Each row comes from the steps of one walk. Every step used is in the known rows, and no mark comes twice. Write the walk behind each row, first mark first.
Known rows
E-C: [ -1  16   2 -12 -11 -36  17  30  22  -7  -8 -19  -8   7 -17 -14   1   7
 -19   9 -22  -4   8 -16  -6  -2   4  -4 -14  25  26 -13 -14  -1  -5  -5
  15 -23 -15 -36 -28   1  -8  -2  18  21   5  10   2  -9  -5]
G-N: [ 26   3   1 -29   8  11  -4  -7  30  29  -4  -9  36  -4   3  27  -8  14
 -38   5 -31   2   7 -13 -19  13  33 -25 -17  -7  27 -19 -20  10  -2  -9
  20 -17   8 -20 -16  20  -7   9 -17   3  21  11  -5  -3  -1]
M-N-G-E: [ 33  17  10 -34  -4  14   3  -8  22   2 -11  11  41   3 -21  28 -12   1
 -33  11 -15  -8  21  19 -55  12  33 -41  -1   9  32  12 -27  -3  19   1
  51 -11   0 -13 -20  13 -31   4   5  -3   9  13   4 -15  29]
Q-N-D-C-E: [ 32  -1 -17 -32   0 -17 -13  -2  44  43  -8   8  18 -16 -15  19   2  20
 -15  28 -19   8   0   0 -31   1  23 -32 -43   1  10 -20 -29   4   7   7
  20 -10  -8   7 -19   1   8 -33 -18  -3   9   9   0 -59  -6]
D-N: [ 19  -4  -3 -29   1  15  -6   9  15  31   0 -12  38  -8 -11  23 -15  16
 -39  11 -30 -23   5   4 -29  -1  12 -35 -28 -24  20 -11 -22  -1   6 -23
  26 -14   6  -3 -19  10  -8   1  -5   3  30  21  10  -8   8]
D-C-E: [ 11  15 -20 -13   6 -42  -8  24  48  25   3 -35  15 -17 -14  37  27  31
 -18  16 -20 -17  13  17 -17 -12   5 -30 -37  20  -7 -41 -24   5  19 -25
  16 -27 -16 -13 -23  11  -8 -26 -29  20   1  26  -1 -35   7]
C-E: [ 17  29 -17 -11  15 -42  -1  20  41  32  10  -9  10  -8 -16  29   1  13
 -11  13 -18 -16   2  14  -5   0  -8 -20 -28   0  -2 -26   1  12  24 -22
   6 -18 -18 -10 -25  10  -9  -5 -15  25  -1  26   1 -23   4]
N-D-C-E-Q: [ 19  14 -30 -21  -2 -55 -25  29  37  39   5 -19   4 -12 -24  17  32  12
 -19  25  -8   5  11  -1 -64   4  13 -27 -50  31 -10 -33 -21   6  23  17
  11 -15  -9  -6 -20  -3   3 -44 -20   9   8  37 -12 -75   5]
D-N-Q: [ 30  -6  -2 -25   6  24 -16  13   6  39   1  -7  59 -12 -21  24  -3   7
 -47  21 -35 -14   2  -4 -33  11   7 -29  -4 -16   8  -6 -21  -1  12   6
  28 -14  13  -8 -24   5 -11   8  -2  -3  31  27  25 -15   2]
Q-N-D-E-C: [ 28  -7   0 -28  -9 -20  -5   6  29  20 -16  23   7   0 -24   1 -12  10
 -22  15 -17  12  -7 -24 -47  -4  17 -21 -29  -6  24  -3 -38   0  -8  18
  15 -12  -1  -7 -19   9   3 -20  12   0   4  13  -7 -50  -7]
M-N-Q: [ 35  13  13 -29   5  12   1   3  22   4   2  13  52   1 -23  28   0   4
 -38  24 -16  10  10  -1 -27  19  21 -20  24  21  28  21 -21  -2  23  16
  48 -11  13 -10 -25  -5 -12  16   7  -8  15   3  21 -14   5]
G-E: [ 31  -1  10 -18  11 -19  -2   9  25  23  -4 -13   0   6 -26  22 -18  13
 -27  -7 -26  -5   4   1 -39 -25  15 -19  -7 -12   5 -32 -37  19   8  -4
  19 -24 -18 -40 -19  14 -28   5  -5  19  -6  34   0 -15  11]
D-N-C-E-Q: [ 26   9 -26 -31  12 -34 -24  42  19  51   1 -11  29 -13 -15  19 -13  26
 -31  11 -41 -33   0  20 -44  19  12 -43 -31 -31   6 -24 -21  10  15 -23
  32 -14  -3 -11 -34   4 -17   0  -5  39  24  43   7  -8  10]
C-E-Q: [ 19  20 -27 -12  24 -71  -6  30  46  50  12  -5   3  -2 -19  22   7  21
 -31  10 -12 -20  -4   8 -20   3 -15 -13 -26   9   0 -22  -2  15  33 -10
   6 -18 -11 -14 -32   4  -3  -8  -8  24   5  39  -5 -33  -6]
G-E-N: [ 37 -11  16 -23  10 -11   3   7  19  29 -10  -1   0  -3 -12  18 -18  17
 -31   0 -23  -8   3   2 -27 -28   7 -13 -27 -19   9 -15 -12  16   1  -6
  13 -19 -20 -25 -24  25  -8  -5 -12  19   1  33   8  -1   1]
Q-N: [ 32 -11  -4 -27  11   6   6 -13  31  30  -8  17  23  -2 -12  11 -28  21
 -28  23 -22  -2  -3  -9   4  -3  18 -13  -7 -17  35  -3 -24   5   3  -4
  22  -7  -4   0 -25   1  -7   3   0  -8  16  -9   7 -11 -15]
M-E-C-N: [ 21  21  17 -19 -15 -21  22  45  20 -12 -21 -12 -29   9 -11  18   5   4
 -32  27  -9 -12 -14  -5 -22  -4  -6 -15 -31  -1  38  -1  -6   5   3 -19
  17 -30  -4 -30 -16   0 -11  15  -3  25   5  11  -6 -23   3]
D-N-C-M-E-Q: [ 25   8  -1 -19   2  -6 -18  62   3  42  -8 -14  19  -7 -15  17 -23  12
 -31  25 -32 -25  -9   7 -68  24  20 -34 -21 -45  18 -20 -30   7  14 -24
  26 -16   9 -20 -34   0 -23  17 -20  23  14  31  14 -10  15]
Q-N-C: [ 38  -8  -9 -28  10  -4  -6   6  21  24 -11  15  21  -4 -14   0 -37  20
 -14  29 -37  -1   1  -3  -5  16  35 -18   2 -29  32 -10 -31   8  -1  -1
  32  -3 -12  -5 -33  -7 -25   9   7  14  13  -8   9   3  -9]
D-C-M-E: [  9  15   9   1  -6  -8  -1  47  27  13 -11 -38   4 -10 -13  35  16  14
 -19  32  -9  -8   0   1 -48 -10  15 -17 -24   3   6 -35 -33   2  17 -28
   8 -29  -1 -27 -24   7 -16  -2 -49   1 -12  12   7 -39  14]
Q-N-G-E-C: [ 32  -4  -1 -27  -2   1   7 -10  25  25 -26  13  23   0 -21  -2 -22   9
 -25  17 -29  -6   4   0 -26   5  22 -27 -13  -6  28  -7 -29   1  -2  12
  28 -11 -15 -22 -27  14 -21  -6   9   0   6  11   7 -18  -1]
E-C-D-N: [  7  32  -4  -1 -33 -22  19  38  22   9  -4 -17   2   9 -14 -11  22  -2
 -23  14 -26   5   2  -4 -14   5   9 -30 -42   9  31 -15 -22  10 -13 -14
  26 -23 -19 -25 -37  -3  -4  -6   1  17  16  12  13 -36  -9]
N-C: [ 24  12 -14 -15   6 -19 -13  33   4   6  -1 -14  14  -2 -17   1 -20   5
  -5  22 -37  -8  15  -2 -21  22  32 -13   4 -13  15 -23 -22   9   4  -2
  27  -9 -18 -19 -32 -10 -42  12   8  30   8   8   2   7   9]
M-E: [ 32   7  10 -18   4 -12   7  26  25   5 -15   4 -13   6 -21  39 -11   8
 -33  29 -14 -15 -12 -10 -25   5  -5 -20  -5 -24  28 -15 -11   4  14 -16
  20 -25   4 -16 -16   0 -28  20   4  22  -2  16  -1 -21  10]
G-N-D-C: [ 26   1  -6 -34  -8   6 -22   0  31  32  -8 -18  32 -13  -2  27  16  11
 -31  14 -26  16  13 -18 -58  15  46 -37 -43  12  13 -30 -33   6  -4  10
  22 -17   9 -13  -9  13   6 -24 -30  -4  22  18 -13 -43   5]
N-C-M: [ 13  28  -1   4   3 -12 -12  56  -2  18   2 -24  17  -4 -15  -6 -23  -5
   9  28 -28  -2  11   2 -38  22  37  -4  -3 -16   7 -25 -23  13  10 -11
   8  -8 -16 -26 -40  -7 -39  17 -26  17  -5   1  10   3  12]
E-N: [ 24  -3   2 -19   5  -2   7   6  11  21  -6   4  15 -10   1   9  -9  11
 -28  25 -14 -11   9  -7   4  -4  -3   0 -30  -6  22   8  17   2   2  -7
   4  -9 -11   7 -28  14   5  -9  -9   4  17   6   9   6 -11]
D-C-E-N: [ 16  10 -15 -16   5 -37  -5  24  43  30  -4 -25  15 -24  -2  35  26  33
 -23  20 -17 -21  12  17  -9 -16  -3 -27 -51  15  -5 -29  -3   4  13 -27
  11 -24 -18  -1 -27  20   8 -33 -36  19   6  25   4 -26   1]
G-N-C-M-E: [ 32  21  11 -17   4   8 -14  40  17  30 -14 -13  23  -6   2  25 -19   7
 -16  18 -38   1  -4  -6 -49  35  47 -29 -13 -34  23 -30 -28  16  -1 -19
  21 -20   7 -35 -27  13 -23  28 -36  23   3  13   2  -1  12]
N-D: [ 22  13  -9 -19  -6 -12 -13  12  11  19   4  -1   9  -2 -22   3  -2 -14
 -10  28 -10  14  12 -18 -47  12  21 -12 -28  11  11 -11 -11   3  10  25
   7  -4  -5   0 -15  -8 -10 -18   2  -4  11  12  -8 -49   5]
E-C-D: [  6  37  -3  10 -28 -38  26  36  23  -5  -1 -17 -14  15 -16 -18  26  -9
 -13  19 -17  14   5 -11  -2   7   7 -12 -29  25  29 -16 -17  12 -10  -4
  17 -20 -29 -30 -39  -8 -13  -3   5  16   4   2   7 -37 -13]
Q-N-C-D: [ 44   9 -14 -12  -3  -5   0  12  22  27  -6  17  18   1 -14  -4 -17   8
 -10  36 -33  14  -2   1  -3  23  39 -27  -7 -28  34 -12 -34  19  -6  -1
  35  -3 -22  -2 -41 -15 -28   8  -6  10  12 -15  13 -18 -15]

Which walk is each row?
[ 17  32  23  -1   2  19   4  31  14  18   8  -6  49  -2 -18  17  -6  -9
 -18  27  -6  14   4   3 -44  15  24  -5  10  11  16  10 -19   4  27  -1
  19 -10  11 -20 -33  -1  -7  21 -35 -23  -1  -3  27 -20   9] => C-M-N-Q
[ 39   9 -13   9  -5 -45   2  22  33  33   6  16   4  16 -22  14  21   6
 -42  18  -8  12 -11 -12 -41  -3   4 -21 -24  -9  24 -11 -42  21   6   3
  14 -16 -13 -10 -40   3 -17  -3 -12  -3   8  16  -4 -62 -16] => C-D-E-Q-N
[ 22  28  -3   1 -21 -15   9  18  11  10 -15 -12  11   9 -25  -8  12 -19
 -18  14 -24  -3  16   5 -46  14  18 -30 -23  15  13 -20 -20   9   1  14
  23 -18 -30 -35 -32  10 -40  -8   2  10   0  26   2 -37  14] => N-G-E-C-D
[ 11  37  17 -10 -11  12   2  30  14  16   7  -4  28  -1 -13  10 -10 -16
  -2  26   2  21   8   3 -64  10  34 -12 -22   9  20   6 -20   3  22  -5
  13  -4   7  -9 -25  -3   1   0 -37 -22  -2  -4  10 -39  17] => C-M-N-D
[  5   5   8  -9 -10 -48   5  36  26 -10 -11 -12  -2   8 -23   9   5  14
 -30  -8 -18 -12   1 -21 -44 -20  -4 -15 -16  10  15 -16 -37  -1  -4 -10
   6 -32  -7 -39 -24  25 -15  -2  14  27  -5  32 -12 -23   8] => D-E-C
[ 25  21  15 -34 -15   0  10   3  24  -8 -18   6  30   7 -21  14  -8   2
 -30   7 -17  -6  20  15 -53  12  30 -39  -5  20  36  12 -27  -5  11   3
  52 -16  -4 -27 -23  11 -25   0  14   6   6  18   4 -15  26] => M-N-G-E-C
[ 21  19  14 -37 -21 -22  -1  20  28 -14  -8  16  15   7 -23  18   2   3
 -25   7  -6  13   8  -8 -74   2  25 -34 -23  23  32  15 -37  -7   6   9
  37 -17   9 -12 -16   7   1 -13  16   7   5  18  -9 -46  20] => M-N-D-E-C
[ 32  -4 -13 -23   4  22   3 -21  19  28 -15  20  44  -6 -14   5 -25   3
 -27  37 -21  -8   8  -4 -10  21  22 -20  -8  -9  32   5 -13  -4   7   9
  23   1  -5   8 -26   5 -22  -4   3 -19  21  -9   6 -15  -4] => Q-N-G
[ 18  22  34 -10  -7 -21  11  41  24  12 -11 -17   8   9 -29   3  -3   3
 -20  -7 -23  13  -1   3 -58 -13  18 -16  -1  14  10 -17 -43  14   7   3
  25 -30 -10 -63 -32  13 -12  12 -12  17 -18  34  22 -24  11] => G-E-C-M-N-Q
[ 25   4  -7 -17  -1  15   4  -2  -1  22 -12   9  35 -16   0   3  -6  -7
 -27  37 -14 -17  21  -2  -9  19   2  -7 -30   2  19  18  28  -7   5   6
   6  -1 -12  16 -30  17 -11 -16  -5  -8  23   5   7   2   1] => E-N-G
[ 28   5  -1 -13   8   4  -5  23  15  33  -8   5  25  -6 -11  -5 -39  11
  -2  32 -30   3  -2   2 -17  16  39 -10  -3 -32  25 -13 -32  12   2  -9
  19  -3 -10 -11 -39  -4 -22  13 -21   3   3 -12  17  -1  -6] => Q-N-C-M
[ 25 -11   8 -14   5 -21  -2  18  15  13  -7   8  16  -6  -9  28  -3  17
 -37   5 -12 -15   1 -12 -37 -23 -10 -12 -29 -16  11   2 -11   0   1 -13
  -1 -21  -3  -4 -23  35  -6  -8  -8  13   5  27  -7 -10   3] => D-E-N
[ 33 -10  -1 -21  19 -49  -6  19  30  39  -2  -8  -8  12 -31  15 -10  20
 -46  -9 -21  -6  -2  -4 -55 -20   9 -12  -5  -1   9 -28 -38  21  17   9
  19 -23 -12 -45 -26   9 -22   2   1  19   0  46  -5 -26   1] => G-E-Q
[ 21  15  12 -22 -15 -28   6  31  16   8 -10 -24 -20   8 -19  -4   1   0
 -20  -5 -18   8   2   2 -55 -28  19 -18 -43  14  12 -18 -30  19  -5   7
  13 -24 -24 -48 -16   9  -6 -11 -11  17   1  31  -9 -38   6] => G-E-C-N-D
[ 32 -11 -26 -24  16 -21  -3  -4  25  46 -10  19  27   2 -20  -1 -12  12
 -50  31 -13 -11   1 -12 -30  21  11  -8  -4   6  32   7 -15   0  20  24
  20  -2   2  -4 -35  -2 -14  -8  10 -15  24   9  -2 -26 -16] => E-Q-N-G
[ 15  17  13 -17 -13 -10 -13  27  24  26 -10 -10  22  -3  -6  13   5  -2
 -22  -1 -21  20   0 -26 -83  10  33 -28 -45   2  12 -22 -35   7 -10   5
   1 -22  11 -33 -15  28   8 -11 -29   3   3  30 -15 -48   8] => G-N-D-E-C-M
[ 17  20 -22 -18  -7 -36 -21  24  34  29   4 -21  10 -16 -21  22  28   7
  -7  26 -12   6  14   1 -54   2  16 -32 -51  24 -12 -35 -19   4  17   9
  10 -16 -14  -2 -16   0  -1 -42 -23   9   4  27  -8 -70  11] => N-D-C-E
[ 46 -18  -4 -32  16 -39 -12   5  35  54  -9  13  -6   9 -31   8 -18  20
 -42   0 -20   6 -10  -9 -65 -15  19 -19 -15  -9  14 -22 -45  21  12  25
  22 -15  -7 -31 -23   3  -9 -12   1   8   2  41  -5 -45  -7] => G-E-Q-N-D
[ 30  17  13  -5 -15 -24   7  35  22  26 -10 -17   4  10 -30   1  17   1
 -32  -2 -36   9  -4   2 -46 -11  11 -35 -22  -1   9 -30 -44  21  -6   7
  33 -31 -23 -52 -34   8 -18   4  -3  25  -1  44  22 -42   1] => G-E-C-D-N-Q
[ 31  13   0 -12   7  16  -1  18  -1  18   8 -18  37  -5  -8  14  11  -9
 -35  32 -11   5   5  -1 -18  -3  10   2 -14  17  10  14   0  14  17  16
   7  -7  -5  -9 -20  -4  -7  10 -31 -22  29  -4   4 -20 -10] => C-N-Q
[ 46 -11  17 -19  14  -6  -4  10  14  37 -10   2  18  -6 -20  18  -8  10
 -35   7 -28  -1   1  -3 -31 -17   3 -10  -9 -11  -2 -11 -12  17   5  17
  16 -19 -16 -28 -27  22  -9   2 -10  13   2  38  19  -9  -3] => G-E-N-Q
[ 26  21   1 -32  -7  20   6  -8  18  -5  -6  14  51   1 -15  23  -8  -5
 -30  26  -9  -7  24  12 -37  27  31 -32   1  19  39  24 -12 -10  22   1
  45  -3   5   3 -22   2 -26   3   8 -13  19  -4   4 -11  23] => M-N-G
[ 34  14 -19 -29  20 -38 -22  27  37  50  -2  -8  28  -9  -1  23  -6  24
 -28   6 -42  -7   2   2 -35  35  34 -34 -21 -13  12 -33 -21  20   7  -9
  27 -17  -2 -27 -31  14 -13   6 -17  38  16  32  -6  -4   1] => G-N-C-E-Q
[ 13  12   1 -16 -19 -41 -10  33  15   0  -6  -2  -6   4 -29   0   9  -7
 -15   7 -12  11   4 -28 -75  -5   8 -16 -36  15   7 -15 -30  -2  -1  22
   3 -20  -5 -22 -16  10  -7 -25  13  15  -1  33 -18 -58  11] => N-D-E-C
[ 33  19  -1  14 -15 -23   8  25  17  17   4   9   7   5  -9  18  26  -4
 -27  20  -7   9  -1  -7 -27  -9  -3 -21 -42 -12  17  -5 -15  18  -3 -11
   4 -17 -21   1 -37  16 -14  -7 -23   3   5  12   0 -42  -7] => C-D-E-N
[ 24   6   7 -14  -3   8   9   3  21  32 -24   6  26  -1 -18  -7 -25   2
 -17  18 -25  -5   1   3 -37   5  25 -20 -18 -10  22  -9 -29   3   0   6
  18 -10 -15 -28 -31  16 -19  -2 -13  -8  -2   8  11 -23   2] => Q-N-G-E-C-M
[ 43 -13  -1 -28  15 -32   5  20  38  32 -21  26 -16  10 -23  31 -16  23
 -55  31 -11 -14 -27 -16 -30   7  -6 -15  -3 -23  39  -4 -21   6  18  -1
  25 -21  12 -15 -25  -5 -13  15  11  15   6  20  -1 -32 -10] => M-E-Q-N
[ 32 -19 -25 -31   8 -38 -14   6  37  49  -6  10  10  -1 -23   2   2  24
 -46  27 -10   8  -2 -19 -49   5  20 -13 -23  15  24  -9 -35   5  13  28
  20  -8   3  -5 -28  -9   7 -27   1 -12  21  15  -6 -56 -19] => E-Q-N-D-C
[ -3  17  17   7 -11 -41   6  55  19  -2  -8 -21   0   8 -21   5   2   5
 -17  -4 -12  -7  -3 -17 -57 -19  -3  -6 -21   6   7 -18 -37   1   0 -17
  -8 -32  -5 -43 -29  27 -11   1 -12  16 -14  28  -6 -27  10] => D-E-C-M
[ 30   0  -4 -21   4 -10  -5  26  -1  18  -8   4  14 -13   0  -1 -19  11
 -15  30 -29 -10  13  -1  -4  15  15  -5 -20 -17  19   0   8   5  -4  -4
  15  -6 -20   2 -36   6 -15  -2  -3  24  14   7  10  20  -5] => E-N-C
[ 28   7  -9 -19  -4 -21 -15  29   3  20   7  -8   4   2 -10  13  12  -6
 -36  19   7   7   1  -8 -77 -17  11  -7 -56  14  11  11 -16  13  16  16
  -5  -7  -1  -5 -13   4   2 -17 -28 -17  25  17 -29 -60   1] => C-N-D-E-Q
[ 22   4 -35 -20  11 -47 -13  16  49  47  -7 -16  27 -16 -16  27  26  33
 -37  26 -16 -21   9  16 -32   6   7 -31 -35  24   2 -28 -24   2  25  -6
  20 -19 -11  -7 -31  10  -5 -34 -24   6  11  29  -3 -47  -2] => D-C-E-Q-N-G
[ 42 -22  -7 -33  12 -42 -15   8  40  52 -12  -1  -3   3 -30  14  -3  30
 -45   1 -20   6  -4  -5 -71 -21  23 -24 -22   0   9 -31 -56  17  11  22
  26 -20  -9 -35 -23   6  -7 -22  -7   7   2  42  -5 -53  -5] => G-E-Q-N-D-C
[ 32  20   4 -37  -2  -6  -4  19  19  -9  -3   7  30   2 -13  17 -20  14
 -17  19 -25   1  18  13 -31  24  44 -31  11   0  40   8 -32   2  12 -10
  56  -8  -1 -10 -29  -9 -28  14  12  20  12  -2   6   8  18] => M-N-C
[ 24  14   5 -19  -4  12 -16  56   0  31 -10 -15  26 -11 -12  21 -27   7
 -18  25 -36 -24  -5  11 -57  19  24 -38 -23 -52  16 -22 -30   5   8 -31
  26 -17   6 -18 -31   3 -26  21 -23  23  10  24  17  -5  21] => D-N-C-M-E
[ 37 -20 -12 -21  18 -52 -19  27  27  29  -8  16  12   6 -25  17 -15  29
 -46   5 -21 -13  -9 -17 -60  -4   9 -16  -2 -17  18 -10 -51   7   9   6
  17 -18   3 -22 -33  15 -22   0  10  18   6  31 -14 -22  -4] => D-E-Q-N-C
[ 24  30 -22 -14  13 -47 -16  43  23  23   5 -12  11  -9 -16  14 -11  11
   3  18 -37 -16  10  16 -16  24  18 -23 -14 -15  -1 -32 -12  15  14 -15
  21 -12 -25 -17 -35  -2 -36   5  -3  48  -1  23   3  -2  12] => N-C-E
[ 32   7  -5 -30   8   1 -16  12  19  25  -9 -11  35  -7   1  17 -16  15
 -25  10 -45   1  12  -7 -30  31  51 -30  -8 -18  25 -27 -29  15  -7  -7
  32 -15   0 -25 -25  12 -23  15 -10  25  19  11  -4  10   5] => G-N-C
[ 49  -9  -5 -31  14 -37  -3  33  31  30 -24  24 -15   9 -23  24 -23  23
 -45  35 -20 -15 -24 -13 -36  21   5 -20   4 -32  40 -10 -27   9  15   2
  31 -19   8 -18 -29 -10 -25  19  15  29   5  21   0 -22  -6] => M-E-Q-N-C
[ 26  -9 -17 -19   6 -32 -13  21  32  55  -4   0  11  -3 -19  -3   1  17
 -36  30  -5  10  -5 -15 -60   5  21  -5 -27  14  16 -10 -34   7  18  22
   9  -6   5  -9 -32  -8  10 -24 -22 -21  13  12  -2 -59 -18] => E-Q-N-D-C-M
